Each row was made from one path, in order. Every step used is in the known rows, and no mark comes twice. Write each row's path.
Known rows
voni/lotin/reduro/rizuduf/zadelo/zuto/vamedut: [ 1.84 -0.89  1.51 -3.29  1.05  1.17 -1.26 -3.72 -2.33 -0.60 -0.40 -1.64
 -1.27  1.06  1.40  4.99  2.02 -2.99  0.17 -4.95  2.93 -0.42  1.31  0.60
 -2.18]
voni/rizuduf/reduro: [ 1.42 -1.86  2.78 -1.32  1.40  1.69  2.65 -3.24 -0.07 -0.62  1.35  0.61
 -2.23 -0.14 -0.86  1.79  2.63 -1.98  0.92 -0.85  1.44  2.28  1.59  0.00
 -1.61]
fulen/zadelo/rizuduf/reduro: [ 0.16 -2.39  2.52 -1.25  1.35  2.55 -1.15 -2.81 -0.71 -1.42 -1.08  0.71
 -2.97  0.58 -1.19  3.88  2.90 -2.43  0.01 -2.29  0.93  2.01  1.99  0.09
 -2.74]
vamedut/zuto: [ 1.39 -0.91  1.24 -0.20  0.29  2.60  0.90 -2.44 -1.15 -0.36 -1.38 -2.38
 -2.60 -0.03 -0.75  0.57  0.16 -1.29 -1.06 -2.93  3.56  1.72  0.23  0.94
 -1.81]
lotin/reduro/rizuduf: [ 0.95 -1.94  1.44 -0.58  0.64  1.13  1.93 -3.04 -0.88 -0.06  0.20 -0.63
 -1.46 -0.35  0.11  2.87  3.57 -2.18  0.59 -1.14  1.81  0.10  1.68  0.23
 -1.18]
zuto/vamedut: [ 1.04 -0.90  2.15 -2.61  0.46  2.06  1.51 -2.95  0.44  0.60  0.79 -1.33
 -1.71 -0.41 -0.06  1.09 -0.08 -0.68 -0.61 -2.53  2.61  1.48  1.87  0.90
 -1.40]
voni/lotin/reduro/rizuduf/zadelo: [ 2.76 -1.58  1.18 -1.74  2.23  0.96 -0.97 -2.52 -2.80 -0.26 -0.87 -0.19
 -2.31 -0.02  0.91  4.58  3.21 -2.92  1.72 -3.89  0.99 -0.06  2.31 -0.07
 -1.78]
vamedut/zuto/zadelo/voni/lotin/reduro/rizuduf: [ 1.20 -2.32  2.52 -0.52 -0.13  1.67 -2.94 -1.88 -5.20  0.00 -2.65 -1.17
 -2.81 -0.62  0.81  5.12  3.50 -3.35  0.41 -3.98  3.28  0.31  0.39  0.95
 -2.03]
zadelo/varif/feziza: [ 1.26 -2.85  1.18 -1.18  0.22  1.14 -1.23 -1.48 -0.34  1.04 -1.08 -0.31
 -2.11  0.01 -1.86  0.96  1.45 -0.85 -2.09 -0.48  1.07  1.30  1.57 -0.25
 -2.70]
zotek/sotof: [ 1.33 -1.24  1.04 -1.43  1.77  3.27  3.11 -1.34  0.27  0.89  1.00 -0.77
 -2.02 -1.21 -1.20  0.54 -0.23 -1.49 -0.36 -3.39  2.43  2.14  1.33 -0.15
 -0.14]
fulen/zadelo: [ 1.29 -0.90  2.43 -0.69  0.86  3.14 -0.12 -1.75 -1.21  0.33 -1.33 -1.02
 -3.27  0.05 -1.00  1.03  1.27 -1.92  1.00 -3.98  2.22  2.37  2.20  0.89
 -2.02]
molal/reduro/rizuduf: [-0.19 -1.37  1.44 -0.83  0.89  1.38  2.43 -2.81  1.69  0.01  0.25 -0.44
 -2.02 -0.19  0.40  2.33  2.29 -1.88  2.35 -1.39  2.48  0.06  1.42 -0.01
 -1.26]
vamedut/zuto/zadelo: [ 0.99 -1.66  2.35 -0.56  0.14  3.16 -1.73 -2.79 -1.88  0.70 -2.05 -1.47
 -4.91  1.13 -1.13  1.06  0.39 -1.76 -0.12 -3.27  3.69  2.17  0.73  1.38
 -1.96]
zadelo/lotin/reduro/rizuduf/voni: [ 1.51 -0.47  1.27 -0.64  0.96  0.82  1.21 -2.50 -2.74 -0.11  0.30 -1.82
  2.06 -1.17  0.77  5.31  3.47 -4.41 -0.43 -2.44  1.44  0.79  1.45  0.12
 -0.42]
zadelo/rizuduf/voni/lotin/reduro: [ 1.90 -0.50  0.50 -2.08  2.29  1.66 -1.60 -1.04 -2.90 -0.42 -0.82 -0.95
  1.78 -2.96  0.64  5.01  2.93 -3.57 -1.07 -2.81  1.66  0.44  0.30  0.93
 -1.32]
molal/reduro/rizuduf/zadelo/zuto/vamedut: [-0.59 -1.13  1.89 -2.35  1.00  0.97  0.36 -4.89  0.94 -0.70  0.30 -1.55
 -1.22  1.85  0.93  3.79  1.24 -2.02  1.38 -3.72  3.45 -0.81  1.52  0.34
 -2.26]
molal/reduro: [-0.10 -1.60  1.36 -0.90  2.01  1.56  1.76 -2.12  0.49  0.20  0.53 -1.60
 -3.02 -1.04  0.13  0.79  1.41 -1.60  1.06 -0.24  3.06  1.20  0.92  0.65
 -1.71]
zuto/zadelo/varif: [ 0.98 -3.41  2.92 -1.50 -0.16  2.54 -2.41 -2.09 -0.68  1.76 -0.51 -0.89
 -3.90  0.90 -1.89  2.74  1.05 -1.80  0.15 -0.99  1.72  2.50  2.09  0.54
 -1.68]
zuto/zadelo/lotin/reduro: [ 1.32 -2.30  2.06 -1.22  1.48  2.17 -0.91 -2.34 -3.00  1.11 -0.41 -1.63
 -4.60  0.47  0.24  3.05  2.66 -3.14 -0.03 -0.01  1.85  3.16  1.14  0.56
 -0.97]
varif/feziza: [ 1.34 -1.30  0.97 -1.30  0.97  1.58  0.24 -1.84 -1.03  0.85 -1.68  0.16
 -2.15 -0.46 -1.22 -0.79  1.55 -0.83 -1.30 -1.55  1.62  1.01  1.38  0.96
 -2.34]
voni/lotin/reduro/rizuduf/zadelo/varif: [ 2.69 -3.08  1.63 -1.63  1.44  0.51 -2.54 -2.39 -2.13 -0.12 -0.11 -0.74
 -2.05  0.33  0.18  6.50  3.15 -2.96  1.06 -2.68  0.37  0.54  2.56 -1.23
 -2.03]
feziza/zotek: [ 1.51 -2.49  2.23 -1.36  0.05  3.72  2.01 -1.91  0.42  1.24  0.48 -1.76
 -2.45 -0.32 -0.63  0.84  1.87 -0.96 -0.29 -1.77  2.89  0.70  1.95  1.81
 -1.83]
feziza/zotek/sotof: [ 1.50 -2.48  1.85 -1.61  1.33  4.71  3.49 -1.25  1.22  1.36  1.86 -1.21
 -2.72 -0.81 -0.99  1.08  0.71 -1.16 -0.50 -3.22  3.06  1.27  1.59  0.54
 -0.62]
voni/lotin/reduro/rizuduf: [ 2.30 -1.01  1.03 -1.61  0.97  1.42  0.90 -1.84 -1.66  0.11 -0.33 -0.57
 -2.15 -1.17  0.86  3.63  3.18 -2.78  0.93 -2.74  1.93  0.47  1.23  0.38
 -1.11]
molal/reduro/rizuduf/zadelo/zuto: [-0.14 -1.64  1.42 -1.19  1.22  0.93  0.31 -4.01 -0.21 -0.72 -0.79 -1.39
 -1.51  1.70  0.10  3.10  2.07 -2.63  1.96 -2.87  3.03 -0.65  1.20  0.57
 -2.24]

Which path is each row?
[ 2.76 -1.44  2.01 -1.97  0.59  0.79 -0.85 -1.72 -3.42  0.09 -2.28  0.11
  0.65 -1.06  0.26  4.61  2.23 -2.26  1.66 -5.38  0.85 -0.45  2.64  0.41
 -1.63]	reduro/rizuduf/zadelo/voni/lotin
[ 1.90 -1.86  1.60 -1.14  0.37  0.80  0.60 -1.18 -3.82 -0.06 -1.02 -0.94
  0.34 -2.51  1.00  4.25  3.98 -2.68  0.39 -2.53  1.95 -0.55  1.26  0.52
 -1.26]	zadelo/voni/lotin/reduro/rizuduf
[ 2.47  0.79  1.39 -2.10  0.40  2.09  0.06 -1.35 -1.45  0.72 -1.27 -0.30
  1.84 -1.85  0.10  3.75  1.41 -3.65  1.02 -6.02  2.09  0.11  1.85  1.26
 -0.80]	reduro/rizuduf/voni/lotin
[ 1.30 -1.98  1.73 -0.27  0.99  2.46 -1.80 -2.67 -3.75  0.03 -1.28 -2.67
 -5.32  1.19  0.26  3.24  2.08 -3.36 -1.11 -1.02  3.02  3.24  0.00  0.43
 -1.49]	vamedut/zuto/zadelo/lotin/reduro
[ 3.37 -0.67  1.45 -1.83  1.34  2.01  1.18 -2.63 -0.61 -0.24 -0.31 -0.08
 -1.05  0.94 -0.15  3.64  1.55 -2.50  2.01 -2.89 -0.39  3.26  1.84 -0.85
 -0.84]	voni/rizuduf/zadelo/lotin
[ 2.24 -0.31  1.42 -1.42  2.60  1.46 -0.71 -0.95 -4.17  0.32 -0.06 -2.25
  0.11 -3.06  0.64  3.12  2.25 -3.70 -0.94 -3.18  2.95  0.86  1.06  1.67
 -1.50]	rizuduf/voni/lotin/reduro
[ 1.47 -1.41  1.46 -1.44  0.03  1.60  0.24 -3.90 -1.34 -0.26 -1.71 -0.88
 -0.44  1.80 -0.81  2.55  1.52 -2.32  0.90 -4.41  2.20 -0.26  1.72  0.97
 -1.64]	reduro/rizuduf/zadelo/zuto
[ 1.37 -2.57  1.58 -1.45  0.32  3.09  0.34 -1.68 -0.11  1.42 -0.79 -0.31
 -2.81 -0.08 -1.02 -0.30  2.41 -0.42 -1.66 -1.65  2.29  0.14  1.73  1.72
 -2.93]	varif/feziza/zotek
[ 0.63 -2.16  1.74 -2.19  0.37  3.27 -1.95 -2.52 -0.10  0.87 -1.86  0.86
 -2.54  0.50 -1.22  2.96  1.83 -1.54  0.98 -1.76  0.97  1.59  1.10  1.09
 -1.38]	zuto/zadelo/rizuduf
[ 2.37 -2.62  2.00 -1.28  2.70  0.34 -1.72 -1.32 -6.09 -0.23 -1.23 -1.83
 -0.80 -2.28  0.87  3.73  3.20 -2.30 -0.35 -2.50  1.62  0.32  1.84  0.77
 -2.30]	rizuduf/zadelo/voni/lotin/reduro
[ 1.42 -2.72  2.38 -0.90  1.26  0.79 -0.33 -2.23 -3.92  0.08 -1.23 -1.02
  0.51 -1.05 -0.72  2.03  1.77 -1.22 -0.11 -2.70  1.29  0.32  2.65  0.99
 -1.95]	rizuduf/zadelo/voni
[ 0.48 -2.50  3.03 -0.18 -0.36  2.35 -2.18 -2.17 -4.06  0.59 -2.67 -1.84
 -2.50 -0.35 -0.89  1.76  1.13 -1.82 -0.91 -3.04  3.70  1.43  0.67  1.62
 -2.01]	vamedut/zuto/zadelo/voni
[ 2.32 -1.28  0.97 -1.88  1.24  1.18 -1.07 -2.99 -3.59 -0.61 -1.56 -1.43
 -1.63  0.75  0.63  4.37  2.85 -3.57  0.66 -4.12  2.63 -0.22  1.01  0.84
 -1.97]	voni/lotin/reduro/rizuduf/zadelo/zuto
[ 0.60 -1.87  1.55 -1.22 -0.17  3.58 -2.74 -2.86 -0.57 -0.05 -2.88 -0.22
 -3.60  1.14 -1.18  3.09  1.01 -1.62  0.04 -2.83  2.28  1.75 -0.12  0.82
 -1.96]	vamedut/zuto/zadelo/rizuduf
[ 3.00 -1.46  1.49 -1.24  2.25  1.09  0.77 -2.88 -2.10 -0.80  0.54 -0.94
 -1.37  0.37  0.63  4.46  3.31 -2.74  1.37 -1.17 -0.35  2.75  1.31 -1.07
 -1.15]	voni/rizuduf/zadelo/lotin/reduro
[ 1.06 -2.19  1.37 -0.72  1.06  0.83 -0.08 -4.14 -2.86 -0.84 -0.89 -1.68
 -0.81  1.34 -0.17  3.44  3.32 -2.80  0.22 -2.68  2.42 -0.62  1.50  0.71
 -2.13]	lotin/reduro/rizuduf/zadelo/zuto
[ 2.53 -4.20  1.24 -2.10  2.39  2.44 -2.08 -1.25 -0.98  0.76  0.78  0.53
 -3.23  0.65 -0.29  5.88  3.76 -2.21 -0.86 -4.10  0.62 -0.47  2.49 -2.02
 -2.66]	voni/lotin/reduro/rizuduf/zadelo/varif/feziza/zotek/sotof
[ 0.99 -0.59  0.93 -1.63  0.82  2.22 -0.35 -2.05 -0.66 -0.03 -1.04 -0.35
  3.00 -1.84 -0.87  3.36  1.58 -2.36 -0.82 -3.01  1.27  0.33  1.00  1.36
 -1.18]	zadelo/rizuduf/voni
[ 1.38 -2.39  1.65 -0.71  1.99  0.48  0.05 -3.76 -1.90 -0.47 -0.23 -0.37
 -1.54  0.57  0.01  3.87  3.59 -2.08  1.38 -2.39  0.87 -0.35  2.59 -0.23
 -1.81]	lotin/reduro/rizuduf/zadelo
[ 0.62 -1.58  2.03 -2.16  0.72  0.74 -0.16 -4.98 -1.74 -0.84  0.25 -1.90
 -0.53  1.73  0.60  3.97  2.44 -2.09 -0.52 -3.51  2.78 -0.93  1.79  0.55
 -2.04]	lotin/reduro/rizuduf/zadelo/zuto/vamedut
[ 0.45 -3.51  4.64 -1.17  0.78  1.62 -0.07 -2.94 -2.81  0.24 -0.16  1.10
 -1.94 -0.52 -1.07  2.89  3.71 -2.37  1.17 -0.93  1.71  1.96  2.17  0.65
 -2.01]	zuto/zadelo/voni/rizuduf/reduro
[ 0.27 -2.68  1.47 -1.77  1.45  1.67  0.64 -3.18 -0.10 -1.03 -0.14  0.64
 -1.49 -0.24 -0.92  3.30  2.59 -1.71 -0.99 -0.13  0.95  1.09  1.41  0.21
 -2.01]	zadelo/rizuduf/reduro
[ 2.34 -0.91  1.80 -1.59  0.70  2.25  0.76 -3.37 -1.14 -0.42 -0.95 -0.89
 -0.48  1.13 -1.03  1.56  1.31 -2.07  1.42 -3.60  1.88  1.44  0.95  0.94
 -1.67]	voni/rizuduf/zadelo/zuto
[ 2.33  0.42  0.43 -2.79  1.17  2.57 -1.44 -0.70 -1.39  0.11 -1.58 -0.34
  2.31 -2.54 -0.06  4.36  1.16 -3.11 -0.37 -4.44  1.40  0.76  0.61  1.37
 -1.11]	zadelo/rizuduf/voni/lotin
[ 1.39 -0.90  1.40 -1.48  1.77  2.76 -4.93 -1.74 -4.28 -0.41 -2.48 -1.25
 -1.40 -1.18  0.50  5.63  2.47 -4.08 -0.94 -4.28  2.93  1.16 -0.63  1.46
 -2.14]	vamedut/zuto/zadelo/rizuduf/voni/lotin/reduro
[ 1.59 -1.31  0.93 -0.82  0.38  1.09  2.02 -2.70 -1.26 -0.12  0.14 -1.14
 -1.35  0.09  0.76  4.46  3.42 -3.18  0.24 -0.83  1.10  1.47  1.21 -0.60
 -0.55]	zadelo/lotin/reduro/rizuduf
[ 1.17 -3.58  2.55 -1.07  0.83  4.65 -1.25 -0.44  0.73  1.40  0.35 -0.20
 -4.59  0.42 -2.22  2.06  1.74 -1.32 -1.67 -4.16  1.85  1.87  2.42 -0.95
 -2.77]	fulen/zadelo/varif/feziza/zotek/sotof
[-0.19 -3.08  2.52 -1.14  0.98  2.73 -2.81 -3.87 -1.45 -1.04 -1.80  0.30
 -4.50  1.65 -1.19  3.80  2.19 -2.30 -1.05 -1.61  2.41  1.80  0.58  0.46
 -2.74]	vamedut/zuto/zadelo/rizuduf/reduro
[ 2.57 -1.24  1.16 -1.81  1.65  1.64  0.07 -2.56 -2.18  0.12 -0.92 -1.45
 -1.77  0.81 -0.13  3.01  0.80 -2.37  0.07 -2.60  0.52  2.61  2.14  0.01
 -1.21]	rizuduf/zadelo/lotin
[ 2.19 -2.06  1.13 -0.97  2.75  0.83 -0.13 -2.80 -3.47 -0.34 -0.11 -2.16
 -2.37  0.43  0.53  3.76  2.54 -2.74 -0.49 -0.83  0.83  2.33  1.78 -0.37
 -1.52]	rizuduf/zadelo/lotin/reduro
